What can hang from each mark:
pefo: nuzitu robaf
mopof: mozi pefo
mozi: mopof robaf rudin
rudin: mozi nubag
nubag: nuzitu rudin
vebi: mopof

Each row was made from one small tree. The marks that hang from a mark follow it in brackets, in alphabetical order. Every link used is in the known rows. Write each row's tree.
Known rows:
nubag{nuzitu rudin{mozi}}: [ 2.23 -0.55 -2.67 -5.51 -1.57 -0.96 -4.89 -0.84 -1.35 -1.51  2.47 -3.11
  2.42 -3.87 -0.26  4.46  0.30  0.55]
rudin{mozi{mopof{pefo} robaf} nubag}: [-0.22  1.54 -1.98 -5.17 -3.70 -0.42 -5.02  2.39  1.22 -3.59  5.95 -7.41
  4.25 -2.56  1.05  0.60 -2.06 -0.50]
mozi{mopof{pefo{nuzitu}} robaf}: [-1.14  1.33  1.43 -1.95 -4.37  1.85 -4.85  3.74  2.61  0.75  3.95 -6.56
  2.63 -2.02  0.65  0.31  0.43  1.43]
nubag{nuzitu}: [ 1.12 -0.82 -1.88 -1.43 -3.53 -0.45 -5.31  0.25 -1.10  0.35  2.75 -5.58
  1.79 -3.31 -0.48  3.28 -0.06 -0.02]
mozi{robaf rudin{nubag{nuzitu}}}: [ 0.86  1.54 -1.01 -1.89 -3.41 -1.99 -5.87  0.40 -0.96  0.12  0.96 -6.64
  1.81 -0.79  1.73  3.11 -0.28  0.76]
mopof{mozi{rudin} pefo{nuzitu robaf}}: [ 4.60 -1.00  3.21 -2.41 -4.07  0.42 -5.29  4.37  2.08  0.61  1.94 -4.50
  2.69 -1.18  3.93  1.31  0.62  4.56]
nubag{nuzitu rudin{mozi{mopof robaf}}}: [ 0.15  1.62 -2.44 -7.67 -1.40 -1.47 -4.60 -0.23 -1.19 -0.91  2.80 -2.58
  3.46 -1.16 -0.05  3.75  0.85 -0.34]
vebi{mopof{pefo{robaf}}}: [ 3.58 -2.98  0.14 -2.43 -5.23  2.46 -3.25  2.21 -0.14 -1.07  6.33 -5.37
 -1.23 -5.80  1.91  2.55 -0.82  1.97]
rudin{mozi{mopof robaf} nubag}: [ 0.16  1.99 -4.09 -5.76 -3.02 -3.29 -5.65  1.55  0.75 -3.20  4.42 -7.75
  4.53 -0.64  1.18  0.74 -1.68 -1.29]
rudin{mozi{robaf}}: [-0.40  0.51 -3.79 -5.18 -3.02 -2.22 -4.95  0.69  0.71 -1.43  1.52 -5.72
  2.09 -1.57 -0.65  2.51  0.39 -0.55]
vebi{mopof}: [ 1.14 -1.90 -2.05 -1.88 -4.36 -1.35 -4.09  1.35 -1.03  0.10  6.39 -6.08
 -0.91 -4.57  1.38  2.50 -0.31 -0.28]
vebi{mopof{mozi pefo{nuzitu}}}: [ 1.56 -4.08  2.37 -1.98 -4.36  0.17 -3.83  4.72  1.00  0.72  6.24 -5.57
 -0.20 -2.87  1.56 -0.03 -0.37  2.51]
nubag{rudin}: [ 0.30 -0.50 -0.58 -3.42 -3.02 -0.10 -4.95 -0.11  0.22  0.00  3.77 -4.72
  1.22 -4.77  0.18  3.20 -0.03 -0.22]
nubag{rudin{mozi}}: [ 1.42 -0.30 -2.83 -5.50 -2.09 -1.32 -4.81 -0.17  0.17 -2.08  3.49 -4.14
  2.46 -4.39  0.38  3.41 -0.09 -0.08]
pefo{robaf}: [ 3.28 -0.61 -1.75 -2.92 -4.19 -0.05 -5.05  0.80  0.46 -0.80  2.02 -6.33
  1.56 -3.70  0.90  2.42 -0.44  1.44]
mozi{rudin{nubag}}: [ 1.74  1.18 -1.18 -0.84 -3.88 -2.47 -6.32  1.14  0.41 -0.96  4.29 -7.71
  2.66 -3.11  3.07  2.44 -1.23  0.03]
vebi{mopof{mozi{rudin{nubag}} pefo}}: [ 2.39 -2.42  1.65 -2.30 -4.28 -1.70 -4.62  3.75 -0.55 -0.97  8.38 -6.16
  0.65 -2.78  4.60  1.40 -1.82  0.97]
nubag{nuzitu rudin{mozi{robaf}}}: [ 0.16 -0.01 -2.09 -6.59 -1.69 -0.75 -4.39 -1.00 -0.91 -0.99  0.51 -2.86
  1.53 -2.30 -1.26  4.23  0.88  0.65]
vebi{mopof{mozi pefo{robaf}}}: [ 3.80 -4.69  1.52 -4.21 -4.41  1.05 -3.36  3.27 -0.36 -0.66  6.24 -4.60
 -0.36 -3.25  2.16  1.48 -0.83  2.23]

Write each row's tree:
[ 0.98 -0.10  0.27 -3.76 -2.35 -3.86 -6.14  1.18 -0.77  0.41  1.01 -5.58
  2.69  1.65  1.75  2.20 -0.51  0.80]
mopof{mozi{robaf rudin{nubag{nuzitu}}}}
[ 2.77  0.81 -1.10 -0.57 -3.53 -2.03 -6.25  0.54 -1.38 -0.49  3.32 -6.65
  2.74 -2.63  2.50  3.13 -0.70  0.85]
mozi{rudin{nubag{nuzitu}}}
[-0.11 -1.76  2.35 -3.54 -3.82 -0.91 -3.56  3.76 -0.30  1.53  5.92 -3.51
 -0.63 -0.98  3.23  2.83  0.54  0.45]
vebi{mopof{mozi{robaf rudin} pefo}}
[ 0.95 -4.01  1.15 -2.96 -4.48  0.20 -3.57  3.42 -0.39 -0.06  7.93 -5.01
 -0.18 -3.59  1.52  1.38 -0.92  0.24]
vebi{mopof{mozi pefo}}
[ 0.87  3.06 -0.94 -3.02 -3.36 -2.59 -5.85  1.12 -1.03  0.05  3.78 -6.08
  3.68 -0.14  2.83  2.86 -0.44 -0.38]
mozi{mopof robaf rudin{nubag{nuzitu}}}
[ 4.52 -4.37  2.62 -3.00 -4.61  1.07 -3.78  4.37  0.75 -0.02  4.80 -5.16
 -0.40 -2.57  2.31  0.20 -0.23  4.41]
vebi{mopof{mozi pefo{nuzitu robaf}}}
[ 2.79  0.90 -4.33 -4.36 -2.55 -2.85 -5.97  0.94 -1.35 -3.54  5.58 -6.91
  5.58 -1.96  1.27  1.57 -1.89 -0.23]
rudin{mozi{mopof} nubag{nuzitu}}
[ 2.08  1.49 -4.38 -4.34 -3.10 -3.58 -5.88  1.52  0.35 -3.98  6.72 -8.12
  5.43 -2.33  1.87  0.60 -2.35 -1.05]
rudin{mozi{mopof} nubag}
[-0.08  0.06  3.44 -1.98 -3.60 -0.14 -5.29  4.48  2.21  2.04  1.60 -4.62
  1.95  0.34  2.18  1.22  1.35  2.44]
mopof{mozi{robaf rudin} pefo{nuzitu}}
[-0.31  2.33 -3.47 -5.99 -2.91 -2.79 -4.88  1.47  0.56 -1.48  4.17 -5.32
  4.04 -0.69  0.78  2.09  0.10 -1.60]
rudin{mozi{mopof robaf}}
[ 4.50 -1.25  2.16 -3.30 -4.00 -0.35 -5.57  2.77  0.96 -1.52  3.99 -6.15
  3.06 -1.84  4.07  1.46 -1.77  2.81]
mopof{mozi{rudin{nubag}} pefo{robaf}}
[-0.16  3.03  2.35 -1.34 -4.38  0.88 -5.14  4.17  2.16  1.39  4.11 -5.11
  3.04 -1.45  3.16  1.76  1.23  1.51]
mozi{mopof{pefo{nuzitu}} robaf rudin}
[ 3.94 -1.02  2.41 -3.23 -3.66  0.24 -5.03  3.07  0.85  0.12  3.93 -3.42
  2.47 -1.62  3.53  2.82 -0.03  2.16]
mopof{mozi{rudin} pefo{robaf}}
[ 0.89  0.07 -3.76 -4.53 -2.90 -2.42 -5.66 -0.02 -0.74 -2.73  0.96 -7.14
  2.72 -1.10 -0.86  1.99 -1.25  0.47]
rudin{mozi{robaf} nubag{nuzitu}}
[ 1.49  2.28  0.49 -0.97 -4.41 -0.13 -5.85  2.89  0.69 -1.32  8.34 -7.19
  4.35 -3.95  4.43  1.76 -1.69 -0.29]
mozi{mopof{pefo} rudin{nubag}}
[-0.61  0.44 -2.44 -6.95 -2.03 -1.34 -4.29 -0.19  0.79 -1.21  1.20 -4.22
  1.59 -2.52 -0.66  3.24  0.57  0.02]
nubag{rudin{mozi{robaf}}}
[ 3.42 -1.29  1.38 -1.05 -5.17  3.13 -4.91  2.80  2.12 -0.64  1.84 -6.55
  1.46 -4.45  0.90  1.07 -0.07  4.12]
mopof{pefo{nuzitu robaf}}
[ 0.74 -2.32  2.13 -1.51 -3.92  0.77 -5.03  4.13  2.49  0.35  3.62 -6.19
  2.47 -2.22  0.45 -0.07 -0.51  2.31]
mopof{mozi pefo{nuzitu}}
[ 0.55 -1.17  0.57 -4.16 -2.85 -3.76 -3.83  2.80 -0.89  2.01  4.46 -3.86
 -0.57  0.65  3.13  2.96  0.93 -0.11]
vebi{mopof{mozi{robaf rudin}}}
[ 1.99 -0.24 -0.08 -2.54 -2.90 -4.14 -6.29  1.96  0.41 -0.37  4.49 -6.89
  3.51 -0.43  3.57  1.49 -1.46  0.14]
mopof{mozi{rudin{nubag}}}
[ 2.24 -2.07  0.05 -2.94 -3.02 -3.84 -4.51  2.99 -1.27  1.20  6.40 -4.18
  0.39 -1.45  3.98  2.97  0.30 -0.07]
vebi{mopof{mozi{rudin}}}
[-0.54  3.63 -0.75 -2.94 -3.54 -2.43 -5.31  2.06  0.48  1.33  3.98 -4.91
  3.03 -0.42  3.11  3.30  1.15 -1.32]
mozi{mopof robaf rudin}
